Each row comes from the steps of one walk. Every step used is in the known rows, and no mark comes twice. Write the walk behind each row, first mark first.
Known rows
gafup, bula, liges: [-3.55, -1.96, -0.56, -0.72,  0.26, -0.83,  0.81,  5.61, -5.05,  3.58,
 -0.05,  0.97,  0.58, -0.81, -1.12,  3.17,  1.25, -1.46,  2.62,  5.76,
 -2.72]
dabez, sani, liges: [-2.89, -1.85, -1.59,  1.78, -1.44, -2.07,  1.48,  0.78,  0.57, -0.72,
  1.83, -1.82,  0.55,  1.65, -2.21,  2.53, -1.55, -2.87,  2.06,  1.65,
 -3.35]
gafup, liges: [-3.49, -1.29, -0.93,  0.07, -1.60, -1.07,  3.29,  2.79, -1.88,  1.40,
  2.19, -0.12,  1.09, -0.55,  0.18,  3.07, -1.33, -2.05,  1.84,  3.83,
 -3.38]
rozo, sani, liges, bipi: [-2.41, -3.51, -0.67,  5.09, -0.69, -1.49,  1.16,  2.76,  0.39, -0.97,
  1.65, -1.23,  2.65, -1.03, -0.58,  2.98, -0.06, -3.30,  0.84,  4.99,
 -1.26]
bula, gafup, liges, bipi, rozo, sani: [ 1.21, -3.95,  1.42,  3.51, -2.32,  0.03,  3.40,  4.95, -4.26,  1.44,
  5.57, -1.91, -1.15,  0.53,  2.31,  2.83, -2.66, -2.13,  1.62,  4.75,
 -1.47]
liges, gafup, bula: [-0.74, -2.87, -0.63, -1.62, -1.99, -2.37,  2.06,  2.29, -5.05, -1.79,
 -0.68,  1.29,  0.17, -0.57, -1.62,  5.54,  1.39, -1.92, -1.27,  4.78,
 -2.17]
bula, liges, gafup: [-1.94, -4.05, -0.56,  0.44, -1.35,  0.93,  2.43,  4.09, -3.02, -1.03,
 -0.19,  2.77,  0.11, -1.56, -2.53,  3.52, -0.73, -0.95,  1.72,  3.84,
 -1.24]
dabez, sani, liges, bula: [-2.75, -1.56,  0.23,  0.13, -0.95, -3.05,  2.50,  0.50, -0.40, -1.71,
 -0.94, -1.43,  1.35,  1.36, -2.72,  4.94, -1.97, -1.46,  1.32,  1.65,
 -2.87]
sani, dabez: [-2.20, -1.18, -0.57,  0.22, -1.53, -3.08,  2.56,  1.35, -1.97, -1.10,
  1.30,  1.22,  0.24, -0.89,  1.64,  3.80, -1.23,  0.06,  0.32,  3.07,
 -1.03]
rozo, bula, gafup, liges, sani: [ 0.03, -1.29,  6.08, -1.64, -1.83, -0.57,  4.94,  2.83, -1.90, -1.37,
 -0.09, -1.47, -1.06, -0.67,  0.03,  5.22, -1.67, -1.56, -1.13,  7.22,
 -1.36]
rozo, bula, gafup: [ 1.06, -1.71,  3.54, -1.59, -2.22, -4.49,  2.27,  0.85, -4.20, -0.85,
 -0.88,  0.92, -1.36,  0.41, -0.67,  5.49,  0.19, -1.08, -1.35,  5.11,
  0.58]
bula, gafup, liges: [-1.57, -1.39,  0.71, -0.68, -2.12, -1.71,  3.22,  2.72, -2.88,  0.48,
  2.37,  0.18, -1.30, -0.46,  0.76,  2.94, -2.05, -1.78, -0.56,  5.43,
 -1.56]
bipi, rozo, bula, liges, sani, dabez: [-0.92, -2.31,  5.55,  0.00, -1.60,  0.66,  3.88,  5.62, -3.08,  0.16,
  0.25,  0.18, -1.18, -0.59,  1.01,  3.41, -2.66,  1.14,  3.91,  3.32,
 -1.35]
gafup, bula, liges, sani: [-2.37, -2.04,  0.67, -0.66,  1.40,  1.89,  2.12,  5.23, -2.70,  1.90,
 -0.60, -0.52,  0.49, -1.42, -1.52,  3.96,  1.00, -1.29,  2.12,  6.94,
 -3.14]
dabez, sani, liges, bipi, rozo: [-0.27, -5.08, -2.55,  5.06, -2.25, -0.99,  2.05,  2.52,  0.43,  1.18,
  4.27, -0.68,  0.65,  2.41,  0.04,  2.27, -2.07, -2.94,  3.00, -0.47,
 -2.96]
rozo, bipi, liges: [-3.11, -3.46, -2.26, -0.67, -0.24, -0.94,  0.95, -0.06,  1.32,  2.31,
  3.35,  3.08,  2.17,  0.15,  0.95,  5.04,  2.01, -3.09,  5.31,  2.84,
 -1.74]
gafup, bula, liges, bipi: [-2.33, -4.91, -1.25,  2.42,  0.87,  0.04,  1.25,  6.57, -3.55,  4.60,
  0.72,  2.22,  1.83, -1.50,  0.48,  4.01,  2.21, -2.11,  1.45,  6.06,
 -1.90]
bipi, liges, sani, dabez: [-2.71, -1.55,  1.44,  0.50, -1.29, -0.27,  3.62,  1.89,  1.45, -1.05,
  1.99,  0.29,  0.30, -0.85,  1.37,  6.05, -1.14,  0.98,  3.19,  3.82,
 -1.13]
rozo, bipi, liges, sani, dabez: [-2.74, -3.24,  0.77, -0.19,  0.22,  1.09,  2.86,  0.51,  3.44, -0.65,
  3.41,  2.03,  1.46, -1.27,  3.04,  5.55,  0.27, -1.52,  4.01,  4.04,
 -1.39]
dabez, sani, liges, bipi: [-1.57, -4.79, -2.30,  5.12, -0.98, -1.14,  1.88,  1.78,  1.96,  0.21,
  2.56, -0.50,  1.83,  0.84, -0.70,  3.41, -0.76, -3.46,  0.89,  1.93,
 -2.44]
liges, bipi, rozo, sani, dabez: [ 0.49, -3.86,  0.23,  4.52, -1.58, -1.31,  2.51,  3.39, -3.27, -0.04,
  4.44, -0.97,  0.26, -0.05,  3.23,  3.42, -1.82, -0.49,  2.52,  2.34,
 -0.93]
bipi, rozo, bula, liges, sani: [-0.04, -2.76,  3.64, -0.33, -0.97,  1.35,  3.31,  4.72, -2.92,  1.52,
 -0.08, -0.07, -0.48,  0.36, -1.50,  3.88, -1.36, -0.24,  4.74,  3.28,
 -2.05]
bula, gafup, liges, bipi: [-0.31, -4.14,  0.13,  2.59, -1.59, -0.74,  3.78,  3.77, -1.43,  1.33,
  3.08,  1.56, -0.20, -1.20,  2.33,  3.82, -1.19, -2.33, -1.67,  5.68,
 -0.64]

Which walk is each row?
[-0.38, -1.37,  1.99, -0.42, -0.97,  1.06,  4.70,  2.31, -0.42, -1.21,
  2.04, -1.30, -1.52, -1.02,  0.34,  3.76, -2.43, -1.45, -1.03,  6.53,
 -1.85] -> bula, gafup, liges, sani
[-3.21, -0.94,  2.13,  0.39, -1.09,  0.80,  5.07,  3.25,  0.21, -1.61,
  2.21, -1.14,  0.31, -2.11,  2.30,  3.71, -2.98, -0.48,  0.51,  5.06,
 -3.00] -> gafup, liges, sani, dabez
[-1.37, -2.49,  3.97, -0.38,  0.26,  1.11,  3.10,  3.92, -1.36,  0.46,
 -1.92, -0.01,  0.85, -1.13, -2.21,  4.98, -0.08, -0.83,  2.80,  5.65,
 -1.60] -> rozo, bula, liges, sani
[-0.82, -0.90,  0.83,  1.10, -2.15, -2.29,  1.97,  2.29, -4.76, -1.04,
  3.70, -2.18, -0.97,  0.75,  1.64,  2.68, -2.62,  0.06,  3.56,  2.29,
 -1.78] -> bipi, rozo, sani, dabez
[-0.92, -1.29,  0.83,  0.54, -0.44, -0.28,  3.76,  0.84,  0.36, -2.89,
  0.88, -0.16,  0.02, -1.39,  1.24,  4.65, -1.60,  0.25, -0.21,  4.17,
 -1.37] -> liges, sani, dabez
[-3.38, -2.61, -0.05, -0.74, -3.03, -3.26,  1.66,  3.18, -3.04, -2.94,
 -1.46,  1.25,  0.71, -0.93, -2.29,  3.29,  0.69, -2.78, -1.75,  5.02,
 -2.40] -> sani, liges, gafup, bula
[ 0.11, -5.01,  1.51,  4.05, -2.85, -2.53,  2.46,  2.93, -0.89,  1.09,
  2.11, -0.97,  1.04,  2.65, -0.35,  3.82, -1.29, -2.99,  2.89,  0.03,
 -2.34] -> dabez, sani, liges, bipi, rozo, bula
[-2.38, -2.91,  0.12,  0.19, -2.52, -2.15,  1.78,  2.82, -2.57, -2.77,
  0.26, -1.38, -0.05,  0.93, -2.94,  3.87, -0.08, -3.53, -0.52,  3.45,
 -3.80] -> dabez, sani, liges, gafup, bula
[-1.91, -2.15,  1.34,  0.29, -3.56, -2.43,  1.28,  4.38, -5.82, -3.03,
  0.89, -2.39, -0.44,  0.68, -2.25,  2.20, -0.67, -2.67,  1.51,  4.13,
 -3.23] -> bipi, rozo, sani, liges, gafup, bula
[ 0.49, -1.98,  1.63, -1.09, -2.83, -3.86,  2.51,  1.61, -4.82,  1.19,
  0.64,  0.50, -0.31,  1.94, -0.55,  4.55, -0.44, -0.77,  3.16,  1.31,
 -1.57] -> bipi, rozo, bula
[-1.07, -5.25, -1.47,  2.38, -0.49,  0.18,  1.56,  7.41, -5.22,  5.59,
  2.39,  2.06,  0.62, -0.10,  1.05,  2.88,  0.72, -1.62,  3.50,  3.64,
 -2.35] -> gafup, bula, liges, bipi, rozo
[-3.21, -1.65,  2.47, -0.36,  0.70,  0.99,  2.79,  6.14, -2.77,  0.62,
 -0.08, -0.12, -0.05, -2.27,  0.94,  3.56, -0.31,  0.13,  1.20,  6.97,
 -2.37] -> gafup, bula, liges, sani, dabez
[ 0.77, -1.35,  1.29, -2.26, -0.93, -3.85,  3.00,  0.08, -3.88, -1.62,
 -1.38,  1.60, -1.07, -0.25, -0.71,  6.24, -1.16,  0.49, -2.12,  4.60,
  0.66] -> liges, bula, gafup
[-1.36, -4.50,  1.01,  4.98, -0.80,  1.12,  2.04,  7.00, -4.04,  1.96,
  4.03, -0.14,  0.29, -1.01,  2.64,  2.14, -2.19, -0.09,  4.69,  3.22,
 -0.99] -> bula, liges, bipi, rozo, sani, dabez
[ 1.18, -5.02, -3.17,  3.31, -1.37, -1.16,  2.59,  2.16, -1.96,  2.04,
  3.37,  2.12,  0.69,  0.80,  1.52,  4.08, -0.45, -1.31,  2.12,  0.96,
 -1.30] -> liges, bipi, rozo
[-1.70, -0.38,  3.52, -0.44, -1.30, -4.01,  1.72,  1.42, -3.04, -3.85,
 -1.42, -1.91, -0.27, -0.59, -2.06,  4.20, -2.07, -0.99, -1.32,  6.26,
  0.13] -> rozo, sani, liges, bula, gafup
[-0.87, -1.77,  2.03, -2.40, -1.69, -3.64,  2.81,  1.10, -2.77,  0.13,
 -0.43,  1.99, -0.67,  0.33, -0.76,  7.63, -0.77,  1.21,  1.14,  4.19,
  0.90] -> bipi, liges, bula, gafup
[ 1.42, -1.80,  5.86, -1.54, -2.91, -0.51,  5.13,  3.50, -3.45, -0.32,
  1.55, -1.61, -2.38,  0.70,  0.56,  4.10, -2.94, -1.07,  0.92,  4.70,
 -1.81] -> bipi, rozo, bula, gafup, liges, sani
[-3.74, -1.14,  0.15, -0.81, -1.25, -4.19,  2.38,  0.98, -0.83, -1.85,
 -2.39,  1.17,  2.03, -0.78, -2.03,  4.36, -1.32, -0.73, -0.20,  3.27,
 -1.38] -> sani, liges, bula
[-1.79, -1.11,  1.84, -1.36, -1.88, -4.70,  2.49,  0.92, -1.64, -2.78,
 -2.10,  1.40, -0.36, -0.61, -1.29,  4.05, -1.95, -0.48, -2.54,  4.82,
  0.45] -> sani, liges, bula, gafup
[-0.42, -0.81,  3.19, -0.45, -2.60, -3.82,  1.93,  2.16, -4.53, -2.88,
  0.16, -1.96, -1.52,  0.91, -1.31,  2.96, -3.23, -0.36,  0.71,  3.96,
 -0.47] -> bipi, rozo, sani, liges, bula, gafup
[-2.73, -1.99,  1.62,  1.07,  0.45,  2.08,  3.32,  4.36, -0.12, -0.67,
  0.67,  0.61, -0.02, -2.22,  0.72,  3.10, -2.05,  0.63,  2.00,  5.14,
 -1.48] -> bula, liges, sani, dabez
[-1.33, -2.53,  0.43,  1.70, -3.99, -1.44,  1.91,  2.75, -3.25, -4.34,
  1.63, -1.64, -0.43,  0.65, -2.49,  1.74, -2.53, -2.25,  2.26,  2.28,
 -2.20] -> bipi, rozo, sani, liges, gafup
[-2.00, -0.53,  1.21,  1.21, -0.97, -2.30,  1.88,  1.69, -3.28, -2.15,
  2.11, -2.14,  0.29, -0.80,  0.95,  3.68, -1.42, -0.39,  1.61,  4.50,
 -1.27] -> rozo, sani, dabez
[-2.54, -4.24, -2.41,  4.18, -1.31, -2.16,  1.79,  2.33,  1.63, -0.02,
  0.99,  2.11,  2.52, -0.92,  0.10,  2.91, -0.03, -2.70, -0.39,  3.47,
 -1.04] -> sani, liges, bipi
[-2.38, -1.36,  0.46,  0.23, -0.44,  1.68,  4.48,  2.33,  0.43, -0.24,
  1.73, -1.51,  0.89, -1.11, -0.25,  4.09, -1.78, -1.74,  1.23,  5.08,
 -3.71] -> gafup, liges, sani
[-1.97, -5.12, -1.36, -0.86, -1.62,  0.01,  1.91,  0.26,  0.74, -1.12,
  2.51,  4.14,  1.58, -0.51, -0.13,  5.96,  1.61, -2.92,  3.61,  2.67,
 -0.96] -> rozo, bipi, liges, gafup
[-1.86, -3.59, -1.07, -0.32,  0.90,  1.79,  2.24, -0.50,  3.76,  0.57,
  3.10,  1.55,  1.97, -0.31,  0.62,  6.00,  1.51, -2.86,  4.84,  4.15,
 -1.86] -> rozo, bipi, liges, sani
[-3.34, -1.07,  1.05, -1.71, -0.98, -2.11,  4.21,  2.46, -2.85,  0.46,
 -0.53,  0.27,  1.80, -1.00, -0.32,  5.54, -1.83, -0.61,  1.11,  3.82,
 -2.77] -> gafup, liges, bula
[ 1.05, -4.53, -0.19,  2.51, -2.85, -0.55,  4.00,  4.52, -3.05,  2.27,
  4.88,  1.36, -1.31,  0.32,  3.07,  2.69, -2.62, -1.74,  0.48,  3.36,
 -1.13] -> bula, gafup, liges, bipi, rozo
